Each row comes from the steps of one path. Every step used is in the known rows, and no mark comes twice. Write the path behind each row, first mark first.
Known rows
mitav > nabef > rugad > vari: [-1.71 -1.16 -0.44  1.77  0.52 -0.23 -1.48 -0.20  0.72 -3.18 -1.50 -3.78
 -4.11  4.02 -0.37  3.93 -2.02  4.99 -0.15  1.07  0.31 -2.99 -1.03  2.36
 -1.26 -4.10]
nulu > nabef > gamak > mifo > dufud: [-1.50 -1.21 -3.11  0.50 -1.54 -1.14 -1.73 -0.94  0.73 -4.09 -0.34 -6.47
 -2.07  1.89  0.95  0.20 -2.02  1.60  0.97  1.87  2.42  0.09 -0.57 -4.90
 -0.63 -2.39]
sepen > fegomu: [-2.05 -0.33 -1.75  0.37 -0.64  1.48 -0.57 -1.39  0.08 -3.41 -1.08 -3.48
  1.55  1.43 -0.73  3.44 -0.70  1.01  0.49  2.09  1.12 -1.37  1.81  1.08
  0.07 -3.33]
dufud > mifo > nulu: [-3.84 -1.74 -1.20  2.30 -1.86  0.20 -1.22 -0.81 -1.63 -3.15 -0.96  1.30
 -1.82  3.37  0.28  0.67 -2.02  1.35  1.10  1.93  2.99 -0.11 -0.44 -2.79
 -0.98 -1.80]
gutus > gamak: [-3.28 -2.18 -2.09  0.28 -0.32  0.70  0.04 -0.95 -0.84 -2.76 -1.09 -2.28
  0.00  1.33  0.25  1.49 -1.36  1.17  0.29  1.58  0.65 -1.29  1.99 -1.26
 -1.55 -1.48]
nulu > nabef > rugad: [-1.16 -1.20 -1.55  3.16  0.20 -0.40 -0.61 -0.09  0.13 -3.42 -0.69 -4.02
 -2.27  3.08  0.17  4.09 -2.18  3.94  1.24  1.78  2.62 -1.42 -0.85 -0.43
 -0.52 -3.39]
dufud > mifo: [-3.29 -1.57 -1.56  3.17 -0.85 -0.17 -0.67 -0.85 -0.94 -3.21 -1.38 -3.13
 -0.39  3.30  0.32  1.82 -1.76  0.94  0.63  1.48  1.57 -1.23 -0.19 -1.60
 -0.54 -1.77]
mitav > nabef: [-2.75 -0.75 -1.05  1.61 -0.32  0.36 -0.51 -1.02 -0.62 -3.42 -0.70 -3.26
 -0.18  2.29  0.28  2.31 -1.19  1.74  0.26  1.43  0.59 -2.91 -0.05  1.18
 -0.49 -2.57]
mifo > fegomu: [-2.42 -0.79 -1.08  1.00 -1.59  2.77 -1.00 -1.41 -0.77 -3.74 -0.86 -3.21
 -0.85  1.15 -0.14  4.19 -1.04  0.51  0.12  1.32  1.79 -0.89  1.53 -2.00
  0.37 -3.23]
gamak > mifo > nulu > nabef: [-2.32 -1.61 -2.69  0.98 -1.14  1.37 -0.53 -1.13 -1.19 -4.45  0.08  0.91
  0.22  1.63  0.63  2.05 -1.83  2.54  1.80  2.41  4.02  0.65 -0.20 -4.35
 -2.95 -2.84]
nulu > nabef > dufud > mifo > fegomu > sepen: [-2.31  0.30 -2.01  3.03 -1.27  0.10 -1.06 -0.43 -1.29 -4.22 -0.66 -3.82
 -1.66  5.35  0.32  4.71 -1.43  2.65  3.31  1.37  4.57  0.34 -0.04 -5.29
  0.12 -3.62]
sepen > fegomu > mifo: [-1.90  0.20 -1.61  1.14 -0.84  2.27 -0.88 -1.54  0.37 -3.27 -1.05 -3.75
  2.58  0.74 -0.81  4.32  0.23  1.05  1.14  2.65  1.93  0.52  2.73 -0.59
  0.21 -4.11]
gutus > gamak > mifo > nulu: [-3.92 -2.37 -3.20 -0.65 -1.28  1.86 -0.42 -1.43 -1.41 -3.42 -0.56  3.04
  0.27  0.81  0.60  0.36 -1.74  1.76  1.45  2.36  2.01  1.44  1.78 -5.04
 -3.72 -1.31]
gutus > gamak > mifo > nulu > nabef > mitav: [-2.69 -2.01 -3.72  0.22 -1.00 -0.13 -0.15 -0.31 -0.88 -3.39 -0.05  0.19
 -0.04  1.80  0.90  1.46 -2.68  4.28  4.41  2.41  3.99  1.09  0.30 -4.11
 -5.20 -1.65]
mitav > nabef > gamak > mifo > dufud: [-2.55 -0.54 -2.55 -0.17 -1.46 -1.10 -2.30 -1.29  0.68 -3.65 -0.62 -5.61
 -2.06  1.91  0.95 -0.54 -1.75  1.47  0.55  1.70  0.28 -0.98 -0.50 -3.23
 -0.35 -1.99]
gutus > gamak > mifo > fegomu > sepen: [-3.83 -0.71 -2.97 -0.47 -1.22  3.80 -0.46 -1.84 -0.74 -4.04 -0.89  0.83
  1.56  0.74  0.20  4.34 -0.60  1.32  1.71  1.94  1.89  2.19  3.47 -7.34
 -1.60 -2.95]
sepen > fegomu > mifo > dufud > nabef > gamak: [-2.39  1.13 -2.07  0.25 -1.98 -1.30 -2.78 -0.78  0.99 -2.73 -0.97 -6.68
 -1.57  2.00 -0.32  3.13 -0.48  0.86  1.26  2.83  2.61  1.03  1.29 -2.08
  3.31 -3.26]
nabef > gamak: [-2.48 -1.10 -0.84  1.44 -0.89 -0.58 -1.43 -0.81  0.18 -2.79 -1.07 -4.99
 -2.34  1.47  0.60  0.95 -1.64  0.46 -0.42  1.23  0.03 -1.19 -0.16 -0.39
 -0.26 -2.42]
nulu > nabef > dufud > mifo > gamak: [-2.15 -1.14 -2.29  2.69 -1.18 -1.68 -1.09 -0.35 -2.43 -3.23 -0.78 -3.77
 -3.01  4.72  0.91  0.46 -2.59  2.14  3.12  1.62  2.65 -0.43 -0.58 -3.18
 -2.79 -2.28]
mitav > nabef > gamak > mifo: [-2.89 -0.80 -2.44  0.82 -0.15 -0.78 -1.72 -1.18  0.32 -3.39 -0.72 -3.77
 -0.85  1.62  1.38  1.89 -1.89  1.69  0.49  1.49 -0.38 -0.80 -0.72 -1.52
 -2.03 -2.23]
nabef > nulu: [-2.56 -1.08 -0.63  1.64 -1.32 -1.26 -0.80 -0.67 -0.34 -3.04 -1.06 -6.50
 -1.50  2.70  0.03  0.55 -1.53  2.59  0.75  1.34  1.39 -1.34 -0.45 -0.15
 -0.46 -2.10]
sepen > fegomu > mifo > nulu > nabef: [-1.93  0.10 -1.98  0.77 -1.55  2.09 -0.85 -1.22 -0.23 -3.72 -0.01  0.02
  1.57  1.54 -0.47  4.63 -0.49  2.63  2.19  3.49  5.07  1.33  1.88 -1.81
 -0.58 -4.83]
nulu > nabef: [-1.59 -1.38 -1.71  2.19 -0.31  0.47 -0.03 -0.61 -0.57 -3.81 -0.44 -4.28
 -0.07  2.25  0.34  2.95 -1.61  1.97  0.69  1.61  2.73 -2.04 -0.06 -0.68
 -0.70 -3.05]
gutus > gamak > mifo: [-3.33 -2.35 -3.53  0.13 -0.19  1.35  0.01 -1.41 -0.76 -3.43 -0.96 -1.30
  1.51  0.72  0.65  1.30 -1.49  1.32  0.91  1.78  0.57  0.35  2.19 -3.98
 -3.38 -1.17]

Write each row's path
[-3.34 -0.40 -1.03  1.84 -1.08 -2.53 -1.11 -0.07 -0.92 -2.99 -0.96 -6.45
 -1.96  3.81  0.19  2.31 -1.93  2.82  1.07  1.55  2.41 -1.08 -1.41  0.07
  0.75 -1.70]  dufud > nabef > nulu
[-2.63 -0.75 -2.10  2.19 -1.55  0.12 -1.77 -0.79 -1.44 -3.53 -1.22 -4.31
 -2.02  4.04  0.37  2.97 -1.87  1.33  2.13  0.92  2.33 -0.39  0.06 -3.37
 -0.44 -2.01]  nabef > dufud > mifo > fegomu
[-2.61 -1.20 -1.76  3.07 -0.83 -1.56 -1.08 -0.44 -1.36 -3.03 -1.39 -4.11
 -1.59  4.48  0.20  0.52 -1.89  1.61  1.84  1.00  1.48 -1.24 -0.73 -1.68
 -1.34 -1.12]  nabef > dufud > mifo
[-3.46  0.83 -1.21  2.25 -1.18  0.17 -1.49 -0.80 -1.20 -3.74 -0.97 -2.41
 -1.63  5.40  0.38  4.07 -1.10  2.50  2.89  1.09  2.45 -0.63 -0.05 -3.94
  0.38 -3.26]  mitav > nabef > dufud > mifo > fegomu > sepen
[-2.76  0.06 -1.54  0.76 -1.55  4.06 -0.89 -1.98 -0.42 -4.63 -0.79 -0.35
  0.98  0.80 -0.27  4.43 -0.24  0.93  1.21  1.78  2.24  1.66  2.16 -6.57
 -0.48 -3.86]  gamak > mifo > fegomu > sepen
[-2.94 -0.60 -0.69  1.40 -0.77 -1.80 -0.98 -0.68 -0.31 -3.17 -0.74 -6.48
 -1.42  3.56  0.51  1.27 -1.60  3.57  1.06  1.43  1.05 -2.35 -1.17  1.14
 -0.59 -2.32]  mitav > nabef > nulu
[-2.27 -1.23 -1.24  1.35 -1.40  0.86 -0.49 -0.76 -1.20 -3.85  0.02  0.25
 -1.52  2.16  0.14  1.89 -1.84  2.30  0.98  2.20  4.17 -0.84 -0.32 -1.82
 -1.11 -2.95]  mifo > nulu > nabef
[-3.09 -1.38 -1.93  0.33 -1.79  0.32 -1.93 -1.27 -0.37 -3.40 -0.52  0.18
 -1.99  0.89  0.82  0.04 -1.99  1.01  0.69  1.99  1.34  1.62 -0.44 -4.06
 -2.32 -2.08]  nabef > gamak > mifo > nulu
[-1.57 -1.17 -2.81  1.13 -1.20  0.04 -0.88 -0.73 -1.58 -4.36  0.11 -0.71
 -0.99  2.82  0.49  0.77 -2.06  3.04  2.83  1.89  4.00  0.70 -0.79 -4.44
 -3.67 -2.30]  gamak > mifo > nulu > nabef > dufud
[-3.63 -1.56 -1.20  2.49 -1.62  0.42 -1.24 -1.11 -2.04 -2.81 -1.34 -1.35
 -2.10  2.72  0.42  0.53 -2.06  0.38  1.37  1.76  0.98 -0.11  0.70 -3.05
 -1.72 -2.06]  dufud > mifo > gamak
[-3.22 -1.69 -1.95  2.92 -1.43 -0.40 -0.77 -0.38 -1.54 -3.67 -0.42 -0.03
 -1.65  4.17  0.69  1.83 -2.42  2.53  1.85  2.24  4.80 -0.28 -1.08 -3.10
 -1.30 -2.39]  dufud > mifo > nulu > nabef
[-3.31 -1.20 -3.81 -0.12 -1.52 -1.77 -1.14 -0.28 -0.37 -2.81 -0.92 -4.78
 -1.12  2.40  0.22  0.55 -2.20  2.85  3.65  2.12  2.40  0.35  0.41 -4.36
 -1.53 -0.18]  gutus > gamak > mifo > dufud > nabef > mitav
[-3.02 -0.85 -2.06  2.80 -0.25 -2.15 -1.26 -0.42 -1.32 -3.10 -1.07 -4.46
 -1.56  5.28  0.78  1.32 -2.07  2.56  2.06  1.08  1.14 -2.49 -1.43 -0.21
 -1.42 -1.30]  mitav > nabef > dufud > mifo
[-3.70 -0.69 -1.48  2.08 -1.31 -1.83 -1.61 -0.52 -1.98 -3.10 -0.67 -0.12
 -2.88  5.34  0.69  0.13 -2.26  3.04  2.60  1.61  2.50 -1.37 -1.57 -1.54
 -1.62 -1.41]  mitav > nabef > dufud > mifo > nulu
[-2.42 -1.19 -1.25  1.17 -1.52 -0.95 -1.47 -0.44 -0.44 -3.30 -0.10 -1.45
 -3.63  2.20  0.98  1.11 -2.32  2.00  0.71  2.00  3.19 -0.27 -1.25 -1.64
 -0.89 -3.08]  mifo > nulu > nabef > gamak
[-3.04  0.32 -1.26  2.51 -1.70  0.69 -1.47 -0.97 -1.32 -3.60 -1.22 -2.47
 -1.80  4.61 -0.12  3.38 -1.02  1.62  2.69  1.18  2.83  0.56  0.70 -5.23
  0.58 -2.83]  nabef > dufud > mifo > fegomu > sepen
[-2.89 -1.18 -1.58  2.27 -1.63 -0.96 -1.56 -0.70 -2.44 -2.66 -1.31 -2.80
 -3.29  3.91  0.42 -0.95 -2.18  1.06  2.56  1.31  0.97 -0.20  0.10 -2.97
 -2.22 -1.51]  nabef > dufud > mifo > gamak
[-2.83 -0.59 -1.36  1.10 -1.92 -1.02 -1.24 -0.65 -0.76 -3.31 -0.86 -4.73
 -2.33  2.73 -0.38  0.77 -1.25  0.90  0.30  1.85  2.54 -1.83 -0.07 -1.88
  2.53 -1.65]  mifo > dufud > nabef
[-2.49 -0.65 -0.36  2.03 -1.87  2.43 -1.21 -1.53 -1.46 -2.74 -0.90 -1.96
 -0.89  0.26 -0.24  1.22 -0.42  0.45  1.27  2.33  1.02  1.30  2.57 -3.42
 -1.39 -3.41]  fegomu > mifo > gamak
[-3.27 -1.16 -1.81  2.35 -1.56  1.58 -1.37 -1.14 -1.09 -3.57 -1.24 -2.72
 -1.06  3.04  0.34  4.20 -1.75  0.61  0.88  1.39  2.48 -0.41  0.66 -3.39
  0.10 -2.50]  dufud > mifo > fegomu
[-2.30 -0.35 -2.53  1.28 -1.83 -1.53 -1.47 -0.31 -0.14 -3.29 -0.76 -6.03
 -1.53  2.26 -0.28  0.95 -1.82  2.52  3.31  1.82  2.79 -0.10 -0.94 -3.37
 -0.50 -1.15]  gamak > mifo > dufud > nabef > mitav
[-3.07 -0.46 -2.44  0.45 -2.26 -2.15 -1.75 -0.77 -0.42 -3.72 -0.79 -7.26
 -2.07  3.44  0.00 -0.16 -1.72  2.87  1.72  1.97  2.85  0.46 -1.03 -4.41
  0.55 -1.00]  gamak > mifo > dufud > nabef > nulu
[-2.30  0.22 -2.50  0.91 -1.09  1.73 -1.53 -1.29  0.37 -4.60 -0.29 -3.08
 -0.75  1.68  0.96  5.40 -1.36  1.81  1.59  1.82  3.18  1.94  0.61 -6.71
 -0.53 -4.42]  nulu > nabef > gamak > mifo > fegomu > sepen
[-2.38 -1.31 -2.34  1.01 -0.62 -0.06 -1.59 -1.16  0.27 -3.41 -0.99 -3.92
 -0.73  0.72  0.91  1.10 -1.82  0.60  0.06  1.37 -0.03  0.25  0.02 -2.93
 -1.94 -2.00]  nabef > gamak > mifo
[-4.07 -1.35 -3.74 -0.82 -1.88 -2.44 -1.32 -0.61 -0.70 -3.18 -0.90 -6.12
 -1.59  3.30  0.49 -0.41 -2.07  3.23  2.15  2.14  2.51  0.87  0.30 -5.23
 -0.49 -0.15]  gutus > gamak > mifo > dufud > nabef > nulu
